Every row comes from one small tree of marks. Brackets hold a mark, then the marks that hang from it, in alphabetical order. Every link used is in the known rows. Which tree was each row made from?
Known rows:
{lazu {gubi {berozen mozuk} bukot gumo}}: [ 0.95  0.63  0.03  0.76  1.09  2.13  3.30 -0.58 -0.68  0.58  4.24 -0.24
  0.95 -0.22 -2.42  0.32  1.78  1.48  2.14  0.11  3.13 -3.77 -4.03  0.78]
{gumo {gubi {bukot {zusop dutem}} lazu}}: [-5.36  1.29 -5.10  1.39 -0.35 -2.39  1.20 -3.30  0.15  5.42  2.01  1.65
 -2.93  0.74  1.46  0.73 -2.01 -1.66 -0.19 -1.55  2.04  1.76  6.77 -0.54]
{pumiv {bukot {gubi lazu} zusop}}: [-4.85 -1.87 -0.61 -0.28 -1.41 -1.77  1.09 -3.72 -1.78  3.28  3.03  3.04
 -3.70 -4.72  6.27  0.32 -2.46  0.10 -3.01  5.16  1.10  3.04  0.41 -0.63]
{gumo {gubi {berozen mozuk {zusop {dutem pumiv}}} bukot}}: [ 1.18  1.36 -1.54 -0.14 -0.99 -2.07  3.96 -1.67  4.74  0.30 -1.74  2.34
  2.70  3.18 -0.24 -3.11  0.77  0.20  2.55 -0.24 -0.96 -0.19  1.31  0.11]
{gumo {gubi {berozen mozuk} {bukot {zusop dutem}} lazu}}: [-2.71  3.48 -2.00  0.36 -1.41 -4.73  4.75 -2.88  2.34  4.19 -2.10  1.14
 -2.14  3.27  2.13 -0.94 -0.27  0.73  0.71 -1.55  2.50  3.23  2.15 -1.04]
{pumiv {bukot gubi {zusop berozen}}}: [-2.56 -2.36  0.21 -2.65 -0.67 -0.85  3.54 -2.15 -0.68 -0.45  3.12  3.23
 -3.27 -2.66  6.91 -1.82  0.87  0.18  0.15  8.15  1.08  1.18  0.66 -2.16]
{bukot {gubi {berozen mozuk} gumo} zusop}: [ 3.83  3.70  4.39  0.16 -0.70 -3.01  4.20 -3.85 -2.43  0.34  1.63  7.43
 -3.26  2.17  3.62 -3.39  1.32 -0.59 -0.94  4.89 -2.37  2.71 -4.36 -3.68]
{mozuk {berozen {zusop bukot {dutem pumiv}}}}: [ 0.75 -4.62 -1.73  0.25  2.93 -1.09 -0.94  4.50 -0.22 -3.88  0.16 -2.00
  0.19  1.02 -1.52 -2.07  0.73 -0.93 -0.13 -1.59 -2.84 -1.59  3.54  4.05]
{mema gubi {mozuk berozen}}: [-1.58  0.59  5.03 -5.52 -2.27  3.99 -1.68 -1.14  8.48 -1.18 -4.01 -3.46
  2.49 -4.46 -0.77  2.22  2.78 -1.50  5.20  0.88  1.73 -1.52 -4.14 -2.01]
{pumiv {bukot zusop}}: [-4.17 -2.56 -1.77 -0.38 -1.71 -0.76  0.00  0.95 -1.30  0.90  3.65  2.03
 -3.77 -4.91  3.10 -0.65 -2.07  1.78 -2.59  3.87  3.28 -1.19  0.08  0.12]
{lazu {gubi berozen bukot gumo}}: [ 0.39 -0.19 -1.35  0.51  2.26  2.09  1.08  0.76  0.17  0.67  5.73 -0.30
 -0.42 -1.41 -1.07  2.79  1.90 -0.67  2.32  0.77  2.84 -4.63 -2.45  1.88]
{gubi {bukot {zusop berozen {dutem pumiv}}} lazu}: [ 2.32 -1.16 -5.91  2.64  2.32 -7.76  2.30  3.86 -6.98  3.45  0.60 -0.06
 -5.17  0.51  2.60  0.75  1.88 -0.09 -3.49 -4.63 -0.56  1.72  4.45  0.26]
{mema {gubi berozen bukot} mozuk}: [ 1.24  3.21  5.16 -6.54 -0.75  1.96  0.07 -0.06  8.45  1.66 -3.37 -0.43
  5.94 -5.90  0.56  2.09  3.20  0.82  3.69  0.25  3.76 -1.99 -3.34 -1.13]
{berozen mozuk {zusop {bukot {gubi gumo}} {dutem pumiv}}}: [ 1.69 -1.45  2.00  1.01  0.55  0.80  0.47 -2.00 -5.09 -1.02  1.85  4.53
  4.33  3.37 -4.81 -7.15 -3.56  1.62 -5.78 -2.14 -4.67  0.47  3.60 -0.07]
{mozuk {berozen {zusop {bukot gubi} {dutem pumiv}}}}: [ 0.97 -4.14 -0.12 -0.78  3.25 -0.74  0.37  2.42  0.44 -3.17  0.49 -0.05
  0.96  0.69  0.21 -2.73  1.40 -1.60  0.33  0.80 -4.30  0.02  3.98  3.32]
{gubi gumo lazu}: [-3.11  0.72 -3.95  5.44 -0.46  0.53 -7.00  0.60 -6.68  1.02  1.58 -3.46
 -5.16  0.90 -1.70  5.09 -3.26 -2.54 -0.97 -3.47  1.14  0.24 -1.14  0.99]
{mema {gubi berozen gumo lazu}}: [-1.07  2.54  1.57  0.75 -2.24  1.97 -5.44 -0.68  0.66 -0.19 -1.78 -4.00
 -0.03 -0.83  0.21  6.06 -0.58 -1.91  1.74 -0.60  0.41  0.75 -4.23 -0.25]
{mema {gubi bukot}}: [-1.19 -0.87 -0.27 -1.81  0.89  3.71 -1.53  0.51  1.98  2.45  2.12 -0.01
  6.09 -6.77 -0.61  2.25  1.87  0.50  2.50  1.24  2.03 -1.90  2.72  0.95]
{bukot {gubi {berozen zusop} gumo lazu}}: [ 1.59  1.84  0.16  3.04 -0.15  0.12 -2.10 -3.60 -1.13 -1.48 -0.44  0.63
 -1.84  2.35  2.47  2.34 -1.06 -3.27  0.84  2.88 -2.67  3.01 -2.57 -0.37]
{mema gubi}: [-2.84 -1.30 -0.08 -1.53 -2.28  4.52 -3.34  0.29  4.66  1.16  0.55 -1.51
  2.94 -4.53 -0.08  3.29  0.80 -1.51  1.93  1.48  1.43  0.24 -0.21 -1.02]
{mema {gubi bukot} {mozuk berozen}}: [ 0.22  1.09  4.86 -6.02  0.91  3.30  0.00 -1.09  5.72  0.32 -2.60 -1.86
  5.97 -6.60 -1.48  1.02  4.01  0.23  5.92  0.75  2.25 -3.46 -1.30 -0.42]
{mozuk {berozen {zusop {bukot {gubi lazu}} {dutem pumiv}}}}: [-0.01 -3.62 -1.02  0.55  2.71 -1.85 -0.31  1.58 -0.83 -2.17 -0.30 -1.62
 -0.21  1.21  0.58 -1.17  0.35 -1.95 -0.69 -0.88 -4.09  1.60  3.56  3.54]
{gubi berozen {bukot {zusop dutem}} lazu}: [ 2.22  1.65 -3.32  1.07  2.54 -7.33  2.38  5.16 -1.75  4.08 -1.64  0.27
 -3.97 -0.05  3.71  1.63  1.78  1.49 -2.55 -3.79  1.79  2.42  2.44  2.00]

Write each row's tree:
[-0.54  2.73 -1.94  3.82 -0.23 -2.27 -5.28  2.66 -2.75 -0.72 -1.36 -4.25
 -5.89  2.75  1.06  5.80 -0.81 -2.09  0.63 -2.86  1.45  1.10 -4.78  1.79] -> {gubi berozen gumo lazu}
[-0.89 -0.68  3.36 -4.45  1.31  1.89  0.05 -0.29  4.87 -2.15 -2.27 -0.45
  1.34  0.14 -1.03 -2.45  0.50 -1.02  1.28  0.33  0.12 -0.55  1.70  0.07] -> {mema {mozuk {berozen {zusop {bukot gubi} dutem}}}}
[ 1.37  3.41  2.80  0.29  0.02  1.11 -1.58 -1.89 -2.76  1.02 -1.72 -2.26
  4.67 -1.92 -2.11  2.74  0.63  2.07  1.98 -1.70  1.11 -0.67 -3.07  0.21] -> {mema {gubi {berozen mozuk} bukot gumo lazu}}
[-1.27 -2.54 -0.60  0.85 -0.16  2.57  0.06  1.44 -1.45 -1.63 -0.49  0.40
  4.53  2.83 -6.03 -6.19 -3.87  3.84 -4.77 -3.07  1.01 -0.13  5.88  0.58] -> {berozen mozuk {zusop bukot dutem}}
[-0.89  0.19  0.28  1.06 -2.03  2.80  1.61 -0.57  2.10 -0.99  2.69 -1.77
 -2.32  1.96 -2.09  1.48  0.61 -0.29  1.40  0.33  2.54 -1.86 -6.79 -1.18] -> {lazu {gubi {berozen mozuk} gumo}}
[ 2.76 -0.83 -3.29  0.66  2.15 -3.40  5.33  1.30 -4.90  0.83  2.17  2.41
 -0.79 -1.12  0.94 -3.19  3.28  2.43  0.25  0.92  2.63 -1.01  2.60 -1.19] -> {gubi {bukot {zusop {berozen mozuk}}}}
[ 3.12  1.76  2.56 -0.80  0.50  2.54  0.85 -3.15 -5.92 -0.51  2.79  2.25
  3.70 -1.89 -2.95 -1.65  1.61  1.46  1.69  2.18 -0.04 -3.75  0.91 -3.11] -> {mema {gubi {bukot {zusop {berozen mozuk}}} gumo}}
[ 1.34 -0.14  3.19 -2.19 -3.17  1.24 -2.53 -2.12  5.52 -1.41 -6.43 -4.71
  1.30 -1.43 -2.26  2.45 -0.19 -2.21  0.91 -3.22 -3.10  0.56 -3.57 -2.62] -> {mema {gubi lazu} {mozuk {berozen {zusop {dutem pumiv}}}}}
[ 3.34 -4.04 -2.75  1.36  1.30 -0.66 -0.57  5.15  1.43 -4.48 -2.03 -2.47
 -1.81  1.75 -1.37 -0.88  2.22 -1.79  1.99 -0.75 -4.17 -1.43  0.70  1.82] -> {mozuk {berozen {zusop {dutem pumiv}}}}
[ 2.29 -3.21 -1.22  2.04 -2.63  0.56  1.17  1.72 -1.01 -2.32 -2.22  0.85
  1.54  2.07 -4.22 -5.17 -2.50  3.18 -3.99 -2.38 -3.18 -0.51 -0.19 -1.15] -> {berozen mozuk {zusop {dutem {pumiv bukot}}}}
[-0.34 -1.34 -2.11 -1.93 -0.34  0.17  2.24  7.16  1.29 -2.54 -4.17 -4.01
 -2.60  6.96 -1.10 -1.92  3.63  1.50  1.54 -2.69  1.42  1.39  2.74 -3.06] -> {zusop {berozen mozuk} dutem}
[ 1.81  4.51  5.21 -2.05 -3.68  3.79 -5.21 -2.74  4.15 -1.69 -5.69 -3.27
  1.53  1.25 -3.81  3.08 -2.52 -1.17  0.08 -2.53 -0.62 -0.98 -4.41 -3.92] -> {mema {gubi {berozen {zusop dutem}} gumo lazu} mozuk}
[ 0.68 -0.53 -1.40  2.82 -1.52 -5.09  0.23  2.74 -0.10 -0.30 -5.01 -3.17
 -0.44  4.26 -0.22 -0.88 -1.97  1.72 -5.06 -6.14 -0.40  4.64 -1.32  2.02] -> {gubi {berozen mozuk {zusop bukot {dutem pumiv}}} lazu}
[ 0.08 -0.37  0.51 -1.65  0.26 -1.68  3.17  0.35  0.96  3.82  2.51  7.07
 -4.00  0.31  4.16 -2.68  0.75 -2.08 -2.99  2.82 -2.60  3.87  4.30 -3.36] -> {bukot gubi {zusop dutem}}
[-6.42  0.78 -3.20  0.76 -2.18 -0.53 -1.78 -2.51  5.86  0.41 -1.89 -2.54
 -1.45  4.56  1.27  1.58 -3.28 -2.57  0.30 -1.16  2.14  3.25  3.75  1.27] -> {gumo {gubi {berozen {zusop bukot dutem}} lazu}}
[ 3.42  0.11 -0.24  1.25  1.20  3.59  3.21 -0.34 -0.81 -1.52  3.03  0.07
  2.37  2.42 -5.40 -1.74  0.30  2.28  0.48 -0.41  0.47 -4.77 -1.21 -0.44] -> {lazu {gubi {berozen mozuk {zusop dutem}} bukot gumo}}
[-1.93  0.47  2.26  0.67 -1.24  1.40 -0.37 -4.20 -1.92 -1.78 -0.25  0.48
  0.43 -0.73  2.25 -0.26 -2.68  1.86  0.09  4.59  0.00  1.07 -3.39 -0.02] -> {pumiv {bukot {gubi {berozen mozuk zusop} gumo lazu}}}
[ 1.99  2.01  0.69  2.02  0.48  0.53 -2.04 -1.36 -0.76 -0.97 -1.29  0.53
 -2.01  4.03  1.79  1.64 -1.15 -2.77 -0.05  1.34 -3.67  3.02 -0.38 -0.77] -> {bukot {gubi {berozen {zusop dutem}} gumo lazu}}
[-3.09  0.10  2.79 -2.50  0.60  1.91 -1.25 -0.35  0.89 -0.87  2.42  2.16
 -0.50 -2.92  4.69  1.00 -0.04  0.32  2.00  6.35  1.04 -1.11 -2.37  1.52] -> {pumiv {bukot {gubi berozen gumo}}}
[ 2.57 -2.59 -0.98  1.58  0.03  1.95 -2.49  0.58 -2.20 -2.36  2.18  3.11
 -0.06  1.01 -1.67 -2.33 -2.74 -1.19 -2.86  0.93 -5.92 -2.10  2.23 -0.41] -> {berozen {zusop {dutem {pumiv {bukot {gubi gumo}}}}}}
[-4.73 -1.16  1.50 -1.77  0.42  3.53 -2.42 -1.73 -1.85  0.14  4.38  2.59
 -0.16 -4.11  2.75  0.26 -1.79  0.15  1.10  5.89  0.82 -1.49  0.02  0.78] -> {pumiv {bukot {gubi gumo}}}
[ 6.47  2.05 -2.69  4.67  3.38 -3.80 -3.05  3.11 -7.25 -1.06 -0.79 -0.83
 -0.85  2.93 -2.56  1.56 -0.89  0.17 -1.75 -5.05 -3.44 -2.31  0.57  3.08] -> {gubi {berozen {zusop {dutem pumiv}}} bukot gumo lazu}
[-6.78 -0.50 -0.01  0.52  2.53  0.52 -4.30 -2.32 -4.97  3.05  5.71  1.29
  0.43 -1.86  1.67  1.12 -3.46 -1.79 -2.87 -0.06  1.99  2.51  4.55  3.61] -> {zusop {bukot {gubi gumo lazu}}}
[-0.32  1.07  3.13 -2.57 -3.28  2.17  0.49  0.56  6.95 -0.41 -3.63 -2.00
  3.63 -1.81  0.84  1.76  2.67  0.94  2.83  1.39  1.90  1.37 -4.63 -1.44] -> {mema {gubi {berozen mozuk}}}
[ 5.52  0.45 -2.80  3.61  1.20 -5.65  2.75  3.17 -1.92  0.68 -5.16 -1.70
  1.85  2.25 -0.72 -0.89  0.82  3.30 -2.29 -5.79 -1.40  2.05 -0.42  2.00] -> {gubi {berozen mozuk {zusop {dutem pumiv}}} bukot lazu}
[ 2.65  1.32  0.82  0.07  1.20  0.19  5.31  0.19 -1.91  1.46  4.45  2.52
 -1.34  1.30 -2.64 -1.96  1.13  2.18 -1.09 -0.33  1.58 -3.70 -1.77 -1.25] -> {lazu {gubi {berozen mozuk} {bukot {zusop dutem}} gumo}}
